In the rows, 128 means zero.
Known rows, with every way that one mark hangs from another
pakur(domosak(meger(kero) zokem)): [126 104 125 188 111  86 129 164  77 152 111 134 116 153 162 118  69  92
 128 102]
domosak(meger pakur): [128  97 175 149 118 116 120 158 105 140 137 112 107 118 148 103 104 109
 140 151]
zokem(domosak(pakur)): [126 124 153  97 115 105 111 149 165 120 134 127 112 141 135 111  94 115
 100 117]
domosak(meger(kero) zokem): [115  91 141 143 116  95 122 146  80 163 124 119 112 134 136 128  77 111
 147 107]
domosak(zokem): [109 121 127 105 117 124 115 124 126 149 129 158 135 149 121 129 108 136
 118  99]
domosak(meger(kero(givul)) pakur zokem): [ 94 124 187 152  88  80 122 173 117 154 127 133 103 129 157  79  38  74
 147 139]
kero(givul meger): [120 152 137 129  83 123 150 127 133 103 118 118 153 128 171 100 117 125
 109 161]
zokem(domosak(pakur(tasurib(dagil)))): [125 131 123  62 125 127 110 182 147 148 144 127 105 116  98 126  57 144
  98 182]
zokem(domosak(meger pakur(tasurib))): [148  80 151  84  95 116 116 180 140 135 124 100  94 127 129 123  76 129
 105 183]
tasurib(dagil pakur zokem(domosak)): [121 119  91  70 169  81 147 145 142 155 129 107 116 131 104 172  74 195
 130 153]
tasurib(dagil zokem): [ 96 122 125 104 182 116 132 133 103 174 158 120 116 107 111 141  84 170
 157 155]
domosak(meger(kero) pakur): [125 103 169 164 123  89 127 175  88 150 131  92  95 118 152  99  78  86
 164 146]
pakur(domosak(meger) tasurib): [161 101 114 158 105 128 136 178 101 134 102 116 113 133 150 132 106 125
 115 191]
pakur(tasurib(dagil zokem(domosak))): [116 105 102  38 161 115 127 150 138 166 143 110 102 112  93 162  59 188
 120 186]
zokem(domosak(meger)): [149  79 147 120 115 108 117 131 135 117 127 103 113 121 136 140 104 127
  99 121]
zokem(domosak(meger(kero) pakur)): [132  89 164 135 112  77 119 169 122 133 128  88  89 127 150 114  59  88
 129 122]
zokem(domosak): [136 117 125  98 120 113 120 124 163 111 125 124 123 134 123 141 111 129
  92 104]
meger(kero(givul)): [112 160 143 156 104  95 144 149 141 122 114 118 117 114 144 107  85  86
 144 147]
domosak(meger(kero) pakur zokem): [106  97 168 143 109  88 114 169  84 168 133 121 100 140 144  98  55  96
 155 114]

Rows
[143 102 100 183 144  49 171 181  83 161  89  74 101 155 171 147  76 140
 176 168] | tasurib(pakur(domosak(meger(kero))) zokem)
[156 107 110 176 105 101 143 192  83 143  95  95 101 132 154 130  81 101
 141 184] | pakur(domosak(meger(kero)) tasurib)
[129  97 133 172 109 112 118 150  94 145 118 150 126 154 158 124  95 116
 108 111] | pakur(domosak(meger zokem))
[130 104 150 115 130 139 121 195  83 166 149 114 101  97 111 115  66 140
 142 217] | domosak(meger pakur(tasurib(dagil)))
[124 111 141 132 133 114 127 210  65 176 140  94  91  95 118 112  37 116
 164 208] | domosak(meger(kero) pakur(tasurib(dagil)))
[ 99 124 131  70 162 124 130 181 105 188 154 115  94 109 106 122  54 170
 163 219] | domosak(pakur(tasurib(dagil zokem)))
[143 109 126 209 121  91 139 168  81 133 111 102 111 132 172 121  90  83
 141 132] | pakur(domosak(meger(kero)))
[ 99 136 127  69 125 137 106 184 107 182 149 165 118 131  92 111  52 151
 125 173] | domosak(pakur(tasurib(dagil)) zokem)
[105 108 121  74 174 103 124 129 137 158 159 113 106 112 109 155  69 170
 122 134] | tasurib(dagil zokem(domosak))
[117  93 149 107  97 100 117 192  85 177 120 114  97 136 131 108  45 115
 156 168] | domosak(meger(kero) pakur(tasurib) zokem)
[112  91 172 128 108 114 107 155 102 160 140 140 111 140 137 101  83 120
 130 124] | domosak(meger pakur zokem)
[142  84 139 135 119  84 127 145 116 125 119  84  98 121 141 137  77 104
 121 111] | zokem(domosak(meger(kero)))
[134 110 160 148  92  77 136 151 151 111 114  96 101 111 152 121  59  81
 113 138] | zokem(domosak(meger(kero(givul))))
[129  92 109 133 160 119 140 183  73 178 130 108  99 107 134 144  63 162
 144 219] | pakur(domosak(meger) tasurib(dagil zokem))
[ 93 115 146  71 170  94 113 153 140 164 165 118  95 118 118 125  50 154
 127 145] | tasurib(dagil zokem(domosak(pakur)))
[167 114 105 187 115  92 155 173 105 125  90 114 128 155 159 140 120 134
 125 157] | tasurib(pakur(domosak(meger)))
[130  93 110  42 132 107 128 139 160 148 120  98 101 134 113 157  86 177
 120 174] | pakur(tasurib(zokem(domosak)))
[113 129  97  98 180  95 155 150 106 172 130 112 121 125 108 159  89 196
 162 174] | tasurib(dagil pakur zokem)
[113  91 161 126 120  56 143 141 146 138 121  76  88 111 157 127  43 113
 140 151] | tasurib(zokem(domosak(meger(kero(givul)))))
